Known rows, with every step that occurs:
f -> s -> u -> d: -4 1 1 5 -20 15 -1 -9 13 -4 3 5 -10 8 -5 5 -4 -6 -4 1 -5 17 2 -3 0 -13
 -6 2 4 7 4 9 -11 -3
x -> a -> s: -8 -4 -5 -10 -7 1 -9 -5 -18 3 15 -8 3 -18 3 1 3 6 2 14 5 2 -4 -7 5 2 -7
 7 10 -19 -20 -13 1 -4
b -> x -> a -> s -> r: -1 22 23 -7 14 -3 11 -7 -13 -1 13 -5 5 -4 -1 -1 20 8 1 6 -6 17 12 -3 13
 5 4 -3 -3 1 -11 -18 7 -1
a -> x -> u -> d: 4 8 -4 -6 -14 12 -13 -2 13 -13 -9 2 -13 8 13 11 7 -7 -8 5 -5 9 4 0 -17
 -15 -5 -1 2 7 15 14 7 -5
s -> f -> x -> u -> d: 2 5 -5 -9 -10 13 -2 -21 22 -6 -17 6 -11 14 -4 13 0 -2 -2 1 -12 6 12 9 -8
 -13 -4 6 -5 15 0 28 8 6
b -> t -> x -> u: 0 -6 -12 2 8 0 6 -1 18 -5 -4 -6 -3 -1 7 12 19 -11 4 11 9 -23 1 -6 -9 -4
 -1 6 -10 -3 2 8 -9 1
a -> s -> b -> p: 22 -5 -16 7 3 2 -6 11 -18 8 -3 -4 13 8 0 -4 -3 -5 0 -1 6 9 4 -19 -40 -4
 19 0 -14 7 13 -11 -2 -2
y -> s: 16 -24 -1 14 25 -8 11 5 -7 15 6 -8 -15 -5 5 -1 4 10 -6 -6 11 -11 -4 3 9
 -7 16 -9 8 -17 7 -5 -7 -7
f -> x -> a -> s: -10 0 -1 -12 -2 3 -8 -14 -18 5 10 -8 5 -18 -8 4 -1 10 6 20 -2 -4 -4 2 2
 6 -3 2 4 -14 -20 -4 10 2
t -> x -> u -> d -> s -> b -> y: 4 -9 -9 0 -7 -1 20 -10 -1 -4 -5 4 -5 2 12 -4 5 -14 5 -11 -16 -7 13 6 -38
 9 -5 -6 -8 -5 19 -9 -8 19
a -> s -> f -> x -> u -> d: -2 8 1 -20 -13 18 -3 -21 18 -11 -12 2 -13 11 -6 12 -6 -3 -4 2 -13 5 12 6
 -10 -14 -6 4 -4 11 -3 26 13 6
a -> s -> f -> x -> u: -8 -8 -7 -13 0 11 7 -20 21 2 -4 -11 2 5 -9 19 -2 -1 9 14 -12 -5 6 11 -6
 2 1 5 -13 14 -11 17 16 4
t -> x -> u -> d -> s: -12 8 21 -7 -13 -5 0 -6 -3 -21 -1 0 -9 -3 -3 -3 -6 2 -5 -24 -7 -5 -5 4
 11 -11 -14 -16 2 -3 0 16 0 -10
b -> t -> x -> a -> s -> u -> d: -6 19 6 -13 -14 21 -5 2 10 -18 4 5 -6 -1 -3 6 10 -15 -3 7 7 -2 8 -17 -9
 -12 -15 5 3 -4 3 8 -6 8
b -> s -> u -> d: 5 2 7 7 -12 10 3 -1 9 -2 -4 11 -20 10 -4 6 4 -6 -4 -2 1 9 12 -2 -4 -16
 -6 7 3 2 8 4 -8 -1
y -> s -> d -> u: 6 -5 17 5 14 0 2 44 4 9 -1 -6 -6 6 1 -10 -3 -2 3 -17 16 2 -12 0 9 1 -1 0
 14 -3 7 -9 -7 -11
f -> x -> a: -4 -6 -18 17 10 -8 -7 -17 -4 18 -6 7 14 -12 -7 11 18 11 14 22 2 -4 -4 10
 8 13 -6 9 -3 -3 -21 5 -2 5
u -> d -> s -> r: -4 22 33 7 2 -7 15 -7 -7 -9 2 5 1 10 0 -7 16 13 -2 -25 -20 23 8 4 24 -7
 6 -19 3 13 2 -3 -4 -7
x -> a -> s -> d: -6 6 5 -23 12 -4 -3 15 -11 3 3 7 -1 -5 4 -11 -12 11 -15 -6 3 -4 6 -10 15
 -2 -5 9 10 -10 -9 -2 11 0
u -> d: 14 2 -9 11 -10 -2 -7 -11 -4 3 -10 11 -11 13 7 -1 5 7 -9 -7 -3 10 3 4 2
 -18 6 0 10 -1 7 10 -11 -1
s -> a -> x: -4 2 -14 18 8 -11 -24 20 -13 3 2 -3 23 -4 23 -1 9 0 1 27 10 -7 -10 -4 -5
 15 12 -5 0 -1 20 -11 12 -2
t -> x -> u -> d: 1 7 -3 -11 -9 6 -5 -9 12 -12 -11 3 -16 10 9 7 9 -6 -10 1 4 -1 7 2 -8 -20
 -8 4 0 2 5 19 1 -3
p -> z: 35 -21 -36 19 4 -19 -4 1 -8 25 0 13 -3 -9 3 -4 6 25 -7 10 8 5 -17 1 17
 10 20 5 13 10 -9 -21 -23 -5
u -> d -> s -> b: 7 -17 -5 -7 -7 -6 16 -9 0 1 6 -2 4 3 0 -9 -16 1 6 -21 -21 -4 -1 11 -11 4
 5 -19 -4 5 12 1 6 -9
d -> s -> b -> p -> z: 39 -14 -31 14 5 -12 -6 14 -12 14 -6 12 5 -9 -6 -9 -2 15 -6 -2 9 9 -12
 -15 -12 12 19 1 -4 20 1 -20 -16 -4
t -> x: 1 4 -8 11 14 -20 4 -6 -18 10 -4 -5 7 3 12 -1 11 0 -10 11 19 -24 -8 14 8
 -6 16 -6 -6 -10 2 -1 -2 -1
f -> s -> a -> x -> u: -14 -12 -11 -1 -4 5 -14 9 17 -7 4 -11 6 -8 13 11 4 -8 7 26 1 1 -5 -7 -11
 10 -7 5 -5 6 7 0 12 -10
t -> x -> a -> s -> u: -20 3 4 -12 -10 13 2 12 3 -3 23 -11 11 -9 0 13 13 -12 6 22 15 0 -2 -14
 -1 1 -15 6 3 -7 -7 -10 -1 -3
t -> x -> u -> d -> s -> f: -14 13 9 -10 -5 -1 9 -17 17 -16 -10 0 6 9 -3 4 -11 -13 -10 -21 -1 -5 3 9
 13 -5 -4 -2 -14 11 -10 14 13 8
t -> x -> u: -6 -8 -10 -5 3 -4 5 -2 11 0 -1 -10 -3 2 12 13 14 -7 0 13 12 -13 -1 4 -4
 -7 -4 5 -7 -1 -1 8 1 -8

Rows:
-10 8 19 -4 -16 -1 -5 -1 -2 -22 1 -2 -7 -5 -1 -1 -7 1 -3 -22 -13 2 -7 2
 4 -8 -11 -20 4 1 7 12 5 -12 => a -> x -> u -> d -> s
-7 4 -4 -8 -15 14 -17 -4 16 -16 -7 3 -10 1 7 5 -2 -7 -5 10 -4 9 3 -6 -12
 -7 -11 4 0 7 9 14 9 -4 => f -> s -> a -> x -> u -> d
1 5 0 -12 4 -5 -8 -6 -23 0 15 -10 1 -21 -4 0 -3 3 1 14 9 -5 -3 -5 2 6 -4
 3 1 -21 -17 -11 8 0 => b -> x -> a -> s
-3 -23 -10 26 14 -20 -9 7 -9 14 -2 14 0 -4 4 -11 3 11 8 12 18 -10 8 -9
 15 12 -3 22 3 -14 -6 -12 -7 1 => b -> s -> a
10 2 21 12 29 -5 25 1 -2 10 7 -3 -5 8 6 -2 24 13 -3 -7 -5 13 11 2 18 -4
 19 -12 2 4 6 -13 -3 -6 => y -> s -> r
-8 0 0 10 0 -12 10 -14 6 0 -3 0 15 8 -2 1 -11 -3 -3 -21 -4 0 -4 11 21 2
 9 -4 -9 9 -12 1 3 6 => d -> s -> f
-5 9 6 6 7 -3 8 -32 1 5 -15 2 12 9 -21 5 -15 8 2 -5 -19 -11 0 27 11 4 15
 -12 -17 16 -8 23 16 15 => u -> d -> s -> f -> x
-1 4 17 -5 -1 2 -5 38 -4 5 3 -8 1 6 0 -11 -9 -1 4 -12 10 8 -12 -1 7 1 -3
 3 15 -2 1 -13 -4 -11 => a -> s -> d -> u
-16 -24 -18 22 2 -14 -14 -5 -3 11 6 6 13 -8 1 -12 -9 11 9 16 8 2 -6 -10
 20 16 -2 14 5 -6 -11 -5 -12 -2 => f -> s -> a
-4 4 16 8 -13 -11 -2 -8 -14 -12 0 5 -6 -1 -4 -9 -8 11 -4 -30 -11 2 -7 5
 18 -11 -3 -19 9 -4 1 10 -8 -9 => u -> d -> s
14 -13 -11 8 6 7 15 -11 19 -7 -4 4 3 -3 -15 -2 -2 -6 19 -14 -24 -28 5 -6
 -22 9 9 -11 -14 4 13 10 -14 14 => f -> x -> u -> d -> s -> b -> t
4 0 9 11 3 -4 -3 39 2 11 -4 -3 4 12 4 -8 -1 -1 6 -13 12 9 -13 3 9 2 0 5
 13 3 5 -10 -12 -11 => s -> d -> u
0 11 19 -8 6 -1 -6 38 -4 1 3 -8 2 -2 -6 -10 -8 -6 5 -8 17 4 -11 -3 5 9
 -10 6 8 -5 -3 -12 1 -7 => b -> x -> a -> s -> d -> u
-4 -4 12 10 0 -1 -1 29 4 10 -1 -5 1 5 -6 -12 -15 -3 5 -11 7 11 -16 6 13
 7 -1 4 9 5 -2 -11 -11 -13 => f -> s -> d -> u
-3 -7 1 1 14 -10 6 1 -3 12 -3 10 -5 2 -4 -15 -27 12 -17 -11 -7 -1 -1 4
 23 0 10 3 2 1 -4 2 1 -4 => f -> s -> d
-2 9 6 -10 -22 18 -4 1 4 -9 7 1 -9 9 1 6 2 -5 -5 1 -2 13 6 -9 -5 -18 -7
 0 9 1 7 6 -5 -2 => a -> s -> u -> d
-3 0 -7 -8 -2 1 6 -16 3 5 2 -7 11 9 2 5 -12 -5 -7 -1 0 2 2 6 8 -2 16 7
 -6 3 -14 -6 11 9 => a -> s -> f
-6 11 5 -12 -22 19 -7 1 8 -11 8 4 -7 2 0 8 6 -7 -2 5 2 14 7 -13 -5 -14
 -17 6 10 -1 1 6 -4 0 => x -> a -> s -> u -> d
-2 7 -5 -7 -13 11 -18 3 14 -15 -8 4 -8 6 14 8 8 -7 -4 9 -1 8 6 -7 -14 -9
 -10 4 3 6 14 15 8 -3 => s -> a -> x -> u -> d
11 -27 -26 20 -5 -3 21 -19 -4 18 -1 4 -1 1 9 -6 -3 -7 8 1 -21 3 8 10 -34
 16 12 0 -6 -5 12 -23 -18 19 => f -> s -> b -> y
-13 9 -6 4 4 -1 -5 -23 7 2 -11 9 13 -9 -14 9 6 1 8 8 -2 -3 2 11 11 12
 -14 8 -10 5 -24 14 10 13 => u -> d -> s -> f -> x -> a
-16 -15 -3 20 2 -23 -14 12 -12 -1 8 7 19 -6 5 -14 1 16 11 -4 9 -5 -7 -15
 26 13 -9 2 10 -10 -4 -1 -11 -4 => d -> s -> a
-10 7 5 -5 -9 0 7 -16 19 -13 -8 2 5 10 -3 5 -11 -9 -6 -24 -8 4 4 7 13 -5
 -3 0 -9 13 -10 12 8 7 => x -> u -> d -> s -> f
35 -3 -25 -1 -1 1 -12 17 -2 -1 -9 10 0 -10 -4 -3 -3 5 -9 2 6 10 -9 -17
 -25 10 10 -1 -8 26 10 -13 -3 -4 => a -> x -> u -> d -> s -> b -> p -> z
17 1 -7 -12 -4 4 1 -11 15 -9 -7 2 -16 8 0 6 -3 -7 -3 -4 -6 3 12 2 -18
 -10 -5 1 -7 5 12 17 6 -1 => s -> b -> x -> u -> d
-3 4 -3 -2 10 1 7 -31 -4 14 -8 -6 14 8 -18 8 -13 8 3 12 -14 -12 1 24 4 5
 23 -4 -16 11 -12 13 20 16 => a -> s -> f -> x
19 -22 -4 20 22 -5 16 3 -10 13 0 -1 -20 -5 11 -2 12 2 -4 -7 6 -9 5 0 -11
 -2 12 -5 8 -22 14 -14 -17 12 => b -> y -> s
6 7 -4 2 15 -7 12 -7 -2 -8 -7 1 6 -3 0 -8 3 -12 -2 -5 5 -41 -1 2 -11 1
 12 -12 -16 -7 13 5 -5 12 => u -> d -> s -> b -> t -> x
-10 4 19 -3 -14 -2 0 -12 -2 -17 -2 1 -7 -3 -12 -1 -9 9 2 -23 -17 0 -4 7
 10 -8 -11 -18 2 3 -1 21 2 -8 => f -> x -> u -> d -> s
-8 19 21 -7 10 3 11 -12 -10 3 9 -3 8 -1 -3 1 20 12 5 10 -14 18 11 2 13 5
 5 -4 -1 6 -14 -13 8 0 => f -> x -> a -> s -> r
-7 9 8 -25 16 -2 -2 9 -12 4 0 7 1 -6 -4 -9 -15 13 -13 -1 -2 -9 6 -4 14 0
 -3 6 5 -7 -10 4 17 4 => f -> x -> a -> s -> d
25 -12 -11 8 23 -20 17 -19 -11 14 6 -11 3 -6 -14 -8 -26 -2 3 3 -5 -15 -3
 17 -11 18 22 -12 -25 -2 8 -5 11 0 => f -> s -> b -> x
-10 3 5 -8 -5 10 2 12 1 -2 25 -11 9 -10 -6 13 8 -10 9 19 12 4 -1 -15 -2
 5 -14 5 0 -7 -5 -10 -1 -3 => b -> x -> a -> s -> u
-12 -1 -10 16 5 -7 -22 9 -11 1 4 -5 20 -11 13 -4 -5 -1 0 29 4 -5 -14 -1
 -3 18 11 -5 -5 0 14 -11 14 -3 => f -> s -> a -> x
5 -3 18 12 8 -5 2 36 0 12 -7 1 -10 7 -4 -11 -7 -3 5 -15 13 3 -7 6 8 2 -2
 9 9 -1 2 -15 -7 -11 => b -> s -> d -> u
-10 6 -2 -13 2 2 -6 -5 -16 -6 11 -7 4 -22 0 0 6 -3 0 17 13 -18 -3 -10 0
 3 -6 5 1 -23 -17 -10 1 5 => b -> t -> x -> a -> s
7 -4 16 7 13 1 5 43 2 8 -4 -3 -8 6 4 -10 0 -6 3 -18 14 3 -7 -1 -1 3 -3 2
 14 -5 11 -13 -12 -2 => b -> y -> s -> d -> u
9 -18 -23 3 -6 1 14 -9 -10 11 3 2 1 -4 14 -3 9 -9 10 5 -13 1 13 0 -39 16
 1 4 -1 -13 9 -26 -11 22 => x -> a -> s -> b -> y
-10 17 7 -18 -18 18 -6 0 6 -14 6 2 -6 2 1 7 7 -11 -7 8 8 6 6 -10 -6 -14
 -17 5 5 -3 1 8 1 2 => t -> x -> a -> s -> u -> d
-8 14 7 -14 -18 21 -6 -5 7 -9 4 3 -5 3 -8 10 4 -5 0 9 -3 10 8 -6 -6 -11
 -14 3 5 2 -1 12 2 4 => f -> x -> a -> s -> u -> d
-7 8 18 -9 2 6 -7 33 -1 5 0 -7 5 0 -8 -7 -7 -1 9 -4 9 4 -11 2 5 8 -10 5
 11 0 -6 -7 2 -6 => f -> x -> a -> s -> d -> u
